Known rows, with every way that one mark hangs from another:
Q_965{Q_350{Q_495}}: [-37   4  -7   7   2  14  -2   4 -47   3   9  42 -55   1  26  -2   2   2
  22 -12   5]
Q_240{Q_533}: [ 12   1  -1  12  10  -3  -7 -14 -16   6  16   4  -1 -13  20  18  33  -9
  17  -9   7]
Q_495{Q_350{Q_773 Q_965}}: [-32   5 -36 -24 -25 -14  19  19 -33  -2 -22  27   0  18  35  -7 -14   0
  16 -16  26]
Q_965{Q_350{Q_495 Q_773{Q_240}}}: [-52  22 -10  11 -21   5 -13  13 -62  34   5  32 -82  -9   8 -21   4 -16
  34 -34  -4]
Q_965{Q_350{Q_495 Q_773{Q_383}}}: [-40  27 -14 -18 -13   5 -25  47 -70   6  10  64 -78  12  27 -42  10 -31
  45 -38  14]
Q_670{Q_350{Q_495 Q_773{Q_240} Q_965}}: [-76  62 -11 -28 -21  -6 -19   6 -67  41 -22  -2 -58   4  25 -11  -9  -5
  36 -62   9]
Q_350{Q_670 Q_773{Q_240 Q_383} Q_965}: [-49  77 -36 -28  -5 -40 -14  20 -62  35  -8   7 -35 -16   2 -30 -17   4
  10 -28  17]
Q_495{Q_350{Q_773{Q_240{Q_533}} Q_965}}: [-22  20 -24  -1 -35 -25   0   6 -51  24   0   6 -19 -13  30  17  17 -22
  20 -33  22]
Q_495{Q_350}: [  9 -18   5 -24 -19   5  20  10   2 -22 -13  10   3   7  16  15 -12 -12
 -12   1   8]
Q_383{Q_178 Q_773{Q_240}}: [ -6 -30  40   4 -21 -14  31  20   2  48   3 -50 -32   9 -22  -7   1  17
 -22   2 -18]
Q_773{Q_240}: [ -2  15  11  10 -20  -4 -11  -3   0  20   5 -24 -18 -16 -22   8  -1 -13
 -14  -7 -12]
Q_533{Q_240{Q_773{Q_383{Q_178}}}}: [ 34   5  59 -32 -31  -1 -12  28  13  25  11 -34 -11  34  -9  -8  -7  -9
 -12  11  -8]
Q_350{Q_670}: [-15  20 -14 -20  30 -13  19 -17 -20   3 -10   2   1 -16  12  -4 -21  28
  -1   5   4]
Q_773{Q_240 Q_383{Q_178}}: [ -9  15  39 -11 -42   5 -19  28  -8  40   3 -44 -31  -7 -31  -8  19 -28
 -32  -7   0]
Q_495{Q_350{Q_670 Q_773{Q_240} Q_965}}: [-49  41 -37 -32 -15 -37  28   0 -52  18 -26   6 -16 -14  23  -5 -36  15
   0 -18  18]
Q_350{Q_495 Q_773{Q_383} Q_965}: [-57  59 -33 -24   1 -17 -29  37 -66  13  -4  47 -55  24  27 -42   3 -10
  44 -32  33]
Q_670{Q_350{Q_495 Q_773{Q_383} Q_965}}: [-64  67 -16 -59 -13  -2 -31  39 -72  15 -20  31 -56  25  45 -31  -1 -16
  46 -64  31]
Q_533{Q_240{Q_773{Q_383}}}: [ 53  21  42 -28 -16 -12 -27  26  16  -1  21  -4 -12  27  -2  -7 -17 -20
   7   0 -14]
Q_773{Q_240{Q_533} Q_383{Q_178}}: [  2  17  40  -2 -32   0 -26  15 -25  45  19 -41 -33 -20 -14  11  50 -35
 -15 -16   6]
Q_965{Q_350{Q_670 Q_773{Q_383}}}: [-27  30 -33 -32   0 -15   2  34 -65   8   1  47 -41 -12  27 -36  -9  -1
  26 -29   9]
Q_178{Q_383{Q_773{Q_240{Q_533}}}}: [ 40 -11   6  28  12 -54   3   2 -19  34  31 -25 -27 -26   6  20  20 -25
  14 -23 -12]
Q_383{Q_178 Q_773}: [ -2 -43  26  -6  -2 -10  42  22   1  28  -5 -28 -16  25   3 -15   4  32
  -8   9  -3]
Q_670{Q_350{Q_495 Q_965}}: [-61  43 -10 -33   2   5  -8  -2 -51  11 -18   9 -32  13  43   8 -10  13
  24 -37  18]
Q_495{Q_350{Q_773{Q_240}}}: [ -6   3   5 -20 -43  -8   7  17 -11   7 -15  -1 -23   0   0  -6 -10 -31
   1 -24  -2]
Q_965{Q_350{Q_495 Q_670 Q_773{Q_240}}}: [-69  44 -23 -11   9 -12   9  -3 -82  35  -5  33 -80 -25  20 -25 -18  11
  32 -31  -1]
Q_533{Q_240}: [ 24  22  10 -11  -5  13  -1  -8   7   2   8 -18  -1  11   1 -19 -22  11
  17   4   2]
Q_350{Q_495 Q_670 Q_773 Q_965}: [-83  61 -54 -27  42 -28  14 -12 -80  22 -21  39 -41   3  42 -36 -24  46
  43 -15  31]

Rows:
[ 28 -12   6  16   3 -51  12  15  -3  27  15 -29 -26 -11 -11   1 -12 -18
  -3 -13 -18]
Q_178{Q_383{Q_773{Q_240}}}
[-19  25 -29 -42 -35 -18  -2  51 -40  -8 -13  38 -14  22  29 -22  -6 -25
  14 -24  33]
Q_495{Q_350{Q_773{Q_383} Q_965}}
[-46  62 -49 -39  14 -37  -3  24 -62  14 -13  29 -15  -2  26 -38 -16  18
  25 -20  29]
Q_350{Q_670 Q_773{Q_383} Q_965}
[  4 -28  39  14 -11 -18  24   6 -15  52  17 -48 -33  -5  -3  12  35  10
  -6  -9 -10]
Q_383{Q_178 Q_773{Q_240{Q_533}}}
[ 41   3  31  -6  -2 -30 -33  25  -8   2  30  16 -12   0  16  30  37 -41
   4 -13  -7]
Q_240{Q_533 Q_773{Q_383}}
[ 22 -10  20  19   1 -29   8   7 -14  27  27 -17 -34 -11   4  15  24  -2
  12 -20 -15]
Q_383{Q_773{Q_240{Q_533}}}
[ 25 -16  50  -9 -16 -17 -19  24  -9  28  22 -13 -13   5   9  26  50 -31
 -13  -2  -3]
Q_240{Q_533 Q_773{Q_383{Q_178}}}
[-53  25 -24 -15  32   0  18 -11 -67   7  -2  45 -55 -14  39  -3 -21  30
  19  -6   8]
Q_965{Q_350{Q_495 Q_670}}
[ 13 -17  51 -19 -26 -14 -11  35   6  21   4 -17 -10  19 -10   9  19 -23
 -28   8 -11]
Q_240{Q_773{Q_383{Q_178}}}
[ 18  35  21   2 -22 -11 -41  17 -23  20  30  -9 -32 -26  -6  15  38 -46
   2 -27   0]
Q_773{Q_240{Q_533} Q_383}
[-35  50  10 -67 -10   9 -28  39 -53   6 -18  27 -62  23  33 -35   3 -36
  46 -63  14]
Q_670{Q_350{Q_495 Q_773{Q_383}}}
[-74  49 -23 -39   0   0  -8   7 -65  20 -26  20 -42  17  49 -17  -8   7
  47 -52  23]
Q_670{Q_350{Q_495 Q_773 Q_965}}
[ -8  28 -15 -71  -3 -20  19  34 -37 -18 -22  35 -18   3  31 -29 -26 -13
  11 -24  20]
Q_495{Q_350{Q_670 Q_773{Q_383}}}
[-51   6 -22   0  -2   8  -2  16 -61  13   0  54 -64   8  32 -30   4  -4
  48 -27   8]
Q_965{Q_350{Q_495 Q_773}}
[-71  56 -39 -21  46 -20  12 -21 -64  10 -14  26 -31  -4  38  -7 -25  50
  19   1  28]
Q_350{Q_495 Q_670 Q_965}
[-58  57 -26  16   3 -22 -24  -8 -73  44   8  16 -59 -10  25  -4  29  -7
  48 -36  23]
Q_350{Q_495 Q_773{Q_240{Q_533}} Q_965}
[-45  31   4 -46   1  11  -6  10 -45  12 -26  17 -49  18  36 -23  -5 -11
  47 -53   8]
Q_670{Q_350{Q_495 Q_773}}
[-35  28  -3 -50   3 -14  13  23 -41  33 -21  -5 -21   2   8 -46   1  10
   7 -12  18]
Q_350{Q_670 Q_773{Q_383{Q_178}}}
[-31  55  10 -24 -16 -10 -40  36 -46  25   4  19 -75   5 -10 -39   6 -42
  30 -39   3]
Q_350{Q_495 Q_773{Q_240 Q_383}}
[-55  48 -29 -41  19  -9  -2  31 -86  10  -2  68 -77  -4  38 -43 -13   0
  44 -32  18]
Q_965{Q_350{Q_495 Q_670 Q_773{Q_383}}}
[-33  22 -38 -38   8 -22  39  -7 -38 -10 -25  15   9  -6  40  14 -36  37
 -10   4  27]
Q_495{Q_350{Q_670 Q_965}}
[-73  80 -46 -46  31 -30  -8  20 -87  16 -13  50 -55   8  38 -46 -16  21
  43 -27  36]
Q_350{Q_495 Q_670 Q_773{Q_383} Q_965}
[-67  40 -38  -6  11 -14  -6   6 -60  20 -12  36 -38  20  31 -31  -3  16
  45 -20  27]
Q_350{Q_495 Q_773 Q_965}
[-46  27 -53 -45   5 -29  38   3 -53   0 -31  28   0   3  47 -12 -34  30
  15 -12  28]
Q_495{Q_350{Q_670 Q_773 Q_965}}
[-74  42 -11 -28 -11  -7 -15  37 -66  40 -13  16 -54  30  21 -44  16   1
  28 -20  37]
Q_350{Q_495 Q_773{Q_383{Q_178}} Q_965}
[-46  62 -11 -12  34 -26  -2 -25 -74  37   0  15 -63 -29  28 -12  10   4
  46 -37   9]
Q_350{Q_495 Q_670 Q_773{Q_240{Q_533}}}
[-51  33  31 -68 -22  20 -14  38 -53  32 -29  -1 -62  29  27 -36  14 -27
  31 -53  19]
Q_670{Q_350{Q_495 Q_773{Q_383{Q_178}}}}
[-85  76 -42 -16  23 -34   1 -12 -79  42 -17  16 -57 -12  18 -29 -23  33
  30 -24  20]
Q_350{Q_495 Q_670 Q_773{Q_240} Q_965}
[-63  44 -31 -42   1 -25  11  21 -62  41 -21   1 -17   5  22 -42  -5  29
   7 -11  37]
Q_350{Q_670 Q_773{Q_383{Q_178}} Q_965}
